Each row was made from one small tree. Brackets hold a mark, then the marks that hang from it, in the order of their numbers. Every link used is in the known rows. Write each row's tree.
Known rows
{K_956 {K_200 {K_128 {K_491 K_481}}}}: [ -5 -19   4  -7  -1 -14 -16 -10 -10  12 -27 -22 -12   2 -21  39 -17   5
 -26   7  19  -4  19 -29 -26 -10  12 -17  -6 -35]
{K_691 {K_110 {K_399 K_504}}}: [  5   0  23  -1  11  28 -13   2  30 -12 -23 -15  13  22  -2   7 -14  26
   1   9  -2  -1  24   5   1 -21  19 -10   2 -24]
{K_504 K_399 K_691 K_924 {K_956 K_200}}: [-18 -37  10 -12 -12 -22 -28 -22  16  -1 -56 -42 -58   8   8  -6  -2 -11
   1  -7 -52  17  27   7 -19 -13  10 -19  31 -41]
{K_481 {K_200 K_956} K_491}: [  7  -6  11  18  -1  34 -31 -25   2  23 -21 -14  -2  28  -8  43   3  -3
  -1 -22  19  46  16 -13 -25 -17  18   4  47 -48]
{K_504 {K_691 K_110} {K_956 {K_200 K_128 K_924}}}: [  1 -36  11 -24   5 -17 -30  -4  26   8 -40 -15 -38  -7  -5  29   4   5
 -30  18 -36 -16  33 -21 -11 -14  13 -32  18 -23]
{K_491 K_481}: [ 10 -15   7   4 -21  22 -15  -6  26  14  -9 -27   2  15  -4   3 -18   1
 -20   2  20   6  29  -5 -24 -16  10  -3  11 -29]
{K_691 {K_110 {K_399 {K_504 K_956}}}}: [  4   7  24   2  12  14 -14  10  30 -13 -31 -18  11  24   3  -2 -21  25
   4   4 -20   4  27   6   3 -26  25 -14   9 -23]
{K_491 {K_481 K_200 K_830}}: [ 12 -24   5  31 -13  26 -31   2  -5  25   4 -36  18  35  -5  31  -4  -9
  -7 -19  14  26  30  -3  -9  -8  12   1  29 -35]
{K_830 K_128 {K_481 K_491}}: [  5  -7  24  11  -4  13 -47 -24  29  10 -10 -42  -6  11 -36  38  10  11
 -10  -1  10  39  15 -27 -39   5 -30 -19  32 -30]
{K_555 {K_110 {K_399 {K_504 K_924}} K_691}}: [ -5  -9  32  23  60   6 -36  12  18   1 -41 -24   1  53   9   5 -13  12
 -17  -6   4   7  24  -4   9 -22   6 -27  -8 -27]
{K_504 {K_691 K_110} K_924 {K_956 {K_200 K_128}}}: [ -8 -32   8 -21  14 -20 -23 -13  27   4 -45 -19 -42   2  -4  22   9   0
 -27   7 -53  -9  22 -14 -17 -11   8 -30  11 -28]
{K_830 {K_128 {K_200 K_924 K_956}} K_481}: [  3 -24  24  27  -7  17 -52 -30  30   0 -22 -35 -10   4 -46  41  14 -23
 -32  -7  24  34  33 -16 -26  -8 -31 -19  48 -25]
{K_110 {K_399 {K_504 K_924}} K_691}: [ -1 -12  35  21  38   5 -24  -6  31  -1 -45 -33  20  52   9   3  -1   7
   7   4   6  13  29   6  33 -25  -1 -22  -5 -29]
{K_200 K_128 K_956}: [ -8 -29  11   8   6  22 -20 -25  22   9 -14 -21   3   4 -11  40   5   2
 -26   6  49   8  23  -9 -31 -30   1 -17  27 -26]
{K_830 K_128}: [  6 -19  12  10  -1  15 -34  -5  15  11   2 -36  -4  15 -20  26  -1  14
  -7  -3  13  16  16 -14 -31  -4 -15 -20  15 -18]
{K_956 {K_200 {K_128 {K_830 K_481}} K_924}}: [-29 -49  21   8  29  10 -50 -23  20   3 -25 -28 -17   1 -25  52  20   5
 -23  22  31   4  36 -37  -9  -3 -13 -21  10 -17]
{K_491 {K_481 K_200 {K_830 K_128}}}: [ 18 -24   5  32 -13  17 -41   4   2  27  13 -49  20  34 -21  43   1  -9
  -5 -18  10  32  29 -15 -19  -6  -7  -6  28 -29]
{K_481 {K_200 K_128 K_956}}: [  0 -30   7  17   3  25 -27 -17   4  18  -9 -21   8  17  -9  52  13  -2
 -19  -8  38  22  27  -8 -18 -25   1 -11  36 -28]
{K_691 {K_110 {K_399 {K_504 K_924}}}}: [ -4  -5  25   0  18  21 -15  -8  37 -15 -37 -14   7  26  -2   1  -3  13
  -7  12 -12   4  21   5   5 -17  16  -9  -1 -24]
{K_399 {K_504 {K_956 K_200}}}: [-23  -4  16  -2  20   9 -22   6   5  -3 -26 -30   6  30   4  -3 -31  20
   3 -10 -25  27  33   0 -27 -20  13 -16   0 -35]
{K_691 {K_110 {K_399 {K_504 K_924 {K_956 K_200}}}}}: [-10   4  25 -10  29  -1 -15  -3  30 -16 -48 -17   2  27   2  -4 -18  18
   4   2 -38   8  26  -2   1 -21  18 -15  -9 -22]
{K_399 {K_504 K_691 K_924 K_956}}: [-22 -25  17   6   8   6 -25  -5  25   5 -42 -30 -20  32   7  -9  -7  -8
 -17   0 -45  32  33  13 -22 -16   7 -16  19 -45]
{K_555 {K_110 {K_399 K_504} K_691}}: [  4  -4  30  23  52  14 -34  21  12   5 -26 -26   8  48   8  12 -23  24
  -9  -8  16   0  27  -5   5 -26   8 -28  -6 -27]
{K_491 {K_481 {K_200 K_956} K_830}}: [ 10 -20   5  33 -12  33 -29 -13   5  25   0 -33  20  34  -9  38  -8 -18
  -9 -24  26  33  32  -4 -22 -25  14   8  38 -39]
{K_481 {K_200 K_128 K_924} K_491}: [  4 -34  17  12   1   7 -44  -9   5  19 -32 -16  -5  16  -9  55  30  -4
 -30  12  23  31  24 -28   7   1   7 -18  41 -32]
{K_555 K_110}: [ -6 -13  10  12  24  25 -33  13  -1   7  -8 -13 -21  21  -1  12 -18  16
 -32 -10  17   2  15 -10 -37  -5  16 -18  11 -23]
{K_110 {K_399 {K_504 {K_956 K_200}}}}: [-13   1  27   3  24   1 -18   7  10  -1 -38 -33  14  32   7   0 -29  24
  25  -3 -12  19  34   0  -4 -26   6 -20  -3 -25]
{K_504 K_399 K_956}: [ -5 -17  13   9 -24  -1 -24   0  13  -9 -31 -40 -21  11  10  -9 -11   9
   2 -10  -7  20  26  17 -12 -19  25 -12  45 -28]
{K_399 {K_504 K_924 K_956}}: [-27 -10  20  11  16   8 -24  -1  23  -8 -40 -27   3  37   6 -15 -12  -1
 -17  -4 -28  39  30  11 -17 -15  14 -12  14 -35]
{K_504 K_399 K_691 K_924 K_956}: [-10 -39  12   2 -23 -14 -28 -18  26  -1 -52 -41 -54  11  11 -12   7 -16
 -10  -1 -41  21  26  20 -14 -13  15 -16  50 -40]
{K_691 {K_110 K_399}}: [ 16  -2  19   0   4  22 -14  -3  27  -5 -21 -11  -1  11  -3  13  -6  24
   0   8   8 -13  13  -2   5 -14  19 -11  10 -15]
{K_504 K_399 K_691 K_924}: [-11 -50  10   0 -24   4 -28 -29  24  -1 -41 -38 -54   8   3   0  16 -15
 -13   6 -18  12  20  17 -15  -8   6 -12  39 -42]

Which tree is each row?
[-20 -15  18  40  10  20 -43 -19  -5   4 -16 -18 -25  15 -35  38  -3   0
 -16  -2  22  20  15 -18 -23   8  20   6  31 -46]  {K_128 K_491 {K_830 K_481}}
[  2 -34  12 -26 -22 -15 -32 -10  29  -8 -51 -28 -58  -9   3   3  -4   1
 -10   6 -51  -5  32   1 -11 -18  29 -19  36 -32]  {K_504 K_399 {K_691 K_110} {K_956 {K_200 K_924}}}
[  6 -16  14  32  -8  -4 -42 -18  -7   4 -38 -16 -22   6 -46  46  -3 -29
 -32 -10  19  27  15 -17 -23  -4  10 -12  44 -42]  {K_830 {K_128 {K_200 K_924 K_956} K_491}}
[ 11  -8   9  32 -11  -5 -32   1 -27   6 -18 -25 -20  12 -43  41  -9  -9
 -17 -17   5  18   8 -13 -20   9   7 -18  30 -43]  {K_830 {K_128 K_200 K_491}}
[-26 -40  23  33  15  10 -51 -42  22   2 -40 -12 -20  -2 -41  64  19 -23
 -48  22  54  20  29 -31 -21 -14  11  -4  45 -36]  {K_200 {K_128 K_491 {K_830 K_481}} K_924 K_956}
[  4 -14  10  53   4   5 -40 -11 -32   7 -14 -31  -4  23 -43  59  -5 -23
  -8 -29  18  31   6  -9 -28  -1  12 -11  50 -49]  {K_481 {K_830 {K_128 {K_200 K_956} K_491}}}
[ -6  -1  34  25  60  -8 -36  21  21   1 -49 -26   2  56  14  -3 -20  11
 -13 -11 -12  13  29  -2   9 -25  12 -29   0 -26]  {K_555 {K_110 {K_399 {K_504 K_924 K_956}} K_691}}
[ -2 -23   7  27  -5   2 -22 -24   0  14 -23 -24   6   9 -26  54  -9 -20
 -35   1  45  13  20 -15 -34 -25  23  -6  34 -46]  {K_200 {K_128 {K_491 {K_481 K_830}}} K_956}
[ -9  -5  24  15  38  23 -30  18   7   0 -24 -21  -1  34   4   6 -27  23
 -12  -2  14   9  25  -5 -20 -19  10 -20  -3 -25]  {K_555 {K_110 {K_399 K_504}}}
[  5 -43  10  28  -7  16 -40 -16  18  24 -15 -32  20  22 -14  55  14 -28
 -34   1  41  27  42 -16  -7 -25   6  -5  43 -30]  {K_491 {K_481 {K_200 K_128 K_924 K_956} K_830}}
[ -6 -41  18  31  16  26 -52 -28  15  22 -32 -13  -9  18 -21  74  31 -15
 -23   9  42  40  29 -35  -5 -16  15  -1  54 -41]  {K_481 {K_200 {K_128 K_830} K_924 K_956} K_491}
[-18 -22  15   8 -15 -12 -26 -13  24 -15 -51 -38 -29  17   9 -18   3  -8
  -8  -7 -21  29  23  17  -7 -13  22 -10  43 -27]  {K_504 K_399 K_924 K_956}
[  8 -30  10  31 -11  27 -39 -17  15  24 -15 -27  16  30  -9  37   1 -30
 -22 -11  28  35  39  -8 -11 -21  16   7  43 -33]  {K_491 {K_481 {K_200 K_924 K_956} K_830}}
[ -8  -2  35  13  48 -16 -25   1  25   0 -57 -37  16  53  13   0 -15  11
  20  -7 -22  17  33  -1  29 -29   2 -28 -11 -28]  {K_110 {K_399 {K_504 K_924 {K_956 K_200}}} K_691}
[-18 -25  22  58   6  20 -52 -34  -4  -2 -45  -7 -34   8 -49  51   4 -39
 -34  -9  32  29  27 -16 -10  -1  26   7  60 -56]  {K_128 {K_200 K_924 K_956} K_491 {K_830 K_481}}
[-21 -43  28  26  19  25 -54 -47  44   7 -35 -21 -13   2 -31  63  30 -14
 -38  24  55  27  35 -35 -20 -19  -3  -7  51 -33]  {K_200 {K_128 {K_830 {K_481 K_491}}} K_924 K_956}
[ -2 -22  11  -8  -1  34 -19  -4  26   1 -12 -19 -14  17  -5   9 -12  13
 -18   8 -25   3  27   8 -26 -17  16 -11  12 -45]  {K_399 {K_504 {K_691 K_110}}}
[  6 -19   9  35 -15  -1 -38  -1 -20  20 -26 -19  -1  27 -19  38  -6 -27
 -28  -8  13  30  22 -13  -3   3  35   5  35 -44]  {K_128 {K_491 {K_481 {K_200 K_924} K_830}}}
[  1 -33  12   6 -17 -15 -28  -9  12   9 -42 -15 -12  -2 -21  33   3 -18
 -58  29  36   1  26 -23  -6  -7  18 -15  20 -30]  {K_200 {K_128 {K_491 K_481}} K_924}
[-13 -14  26  14  39   0 -34  13  18   6 -46 -24 -25  37  11  -4 -19   4
 -18  -3 -27  17  30   0 -19 -19   9 -25   8 -32]  {K_555 {K_110 {K_399 {K_504 K_691 K_924 K_956}}}}
[-13 -27  25  40  13  42 -59 -38  24  15 -24 -18 -13  23 -26  55  21 -13
 -13  -3  30  49  31 -27 -15  -8   7  10  56 -43]  {K_128 {K_830 {K_481 {K_200 K_924 K_956} K_491}}}
[-17 -18  26  -1  25  -9 -20  -8  21   6 -55 -33 -14  32   9  -2 -15   4
  15   3 -40  20  35   2  -3 -21  -2 -22  -1 -36]  {K_110 {K_399 {K_504 K_691 K_924 {K_956 K_200}}}}
[-13 -20  23  32  12  37 -46 -24  20   9 -11 -27 -17  18 -23  37  10   9
  -3   2  23  28  21 -22 -21   3   4   1  36 -42]  {K_128 {K_830 {K_481 K_491}}}
[  2 -15   5  53 -11  22 -25 -19 -13  11 -28 -13 -23  15 -40  43 -23 -34
 -22 -20  29  17  24 -13 -23 -17  45  16  41 -67]  {K_128 {K_200 K_956} {K_491 K_481} K_830}
[  3 -31  17  14   3  15 -42 -27  15  20 -37 -12  -2  15 -13  63  27 -14
 -31   6  36  39  26 -26  -8 -18   9 -10  52 -36]  {K_481 {K_200 K_128 K_924 K_956} K_491}
[  5 -15  12  39   8  25 -43  -3 -27  22  -7 -28   7  41  -6  52  13   0
   9 -23   7  44  10 -11  -4   7  21  -4  48 -47]  {K_481 K_200 K_491 K_830}
[ 20  -9  17  -1  -4   0 -17   5  30  10 -32 -19 -26   9   6   7 -12  14
   2   3 -34 -10  25   5  -1 -18  21 -20  28 -26]  {K_504 {K_691 {K_110 K_399}} K_956}
[ 16  -6  26  24  45   7 -35  17   7  12 -24 -22  -4  39   8  18 -15  22
  -8 -11  26 -11  19 -11   9 -19   9 -29   2 -18]  {K_555 {K_110 K_399 K_691}}
[ 19  -5   6  29 -24   0 -25 -15  -2  13 -23 -28 -11   9 -48  42 -22 -27
 -27 -20  18  24  19 -17 -39 -14   9  -6  33 -51]  {K_830 {K_128 {K_200 K_956} {K_491 K_481}}}
[-12 -29  27  50   9  36 -55 -39  20   3 -40 -17 -25  11 -38  51  16 -29
 -22  -4  33  37  33 -21  -8  -6  11   4  64 -53]  {K_128 {K_200 K_924 K_956} {K_830 {K_481 K_491}}}
[  2 -46   9  25  -6  27 -39 -21  33  24 -19 -24   3  15 -18  52  13 -23
 -37  10  45  22  47 -26 -11 -29   9   4  34 -30]  {K_491 {K_481 {K_200 {K_128 K_830} K_924 K_956}}}
[  1  -3   7  36  -9  12 -19 -17 -29   2 -36  -5 -22  10 -29  33 -19 -23
 -22 -25  22  18  11   2 -21  -9  36  -2  43 -58]  {K_128 {K_200 K_956} K_491}
[  9 -11   8  18 -22   7 -29 -19   4  19 -37  -7 -11  17 -20  30 -15 -29
 -37  -8  22  30  28 -14 -20 -16  34  11  32 -44]  {K_128 {K_491 {K_481 {K_200 K_924 K_956}}}}
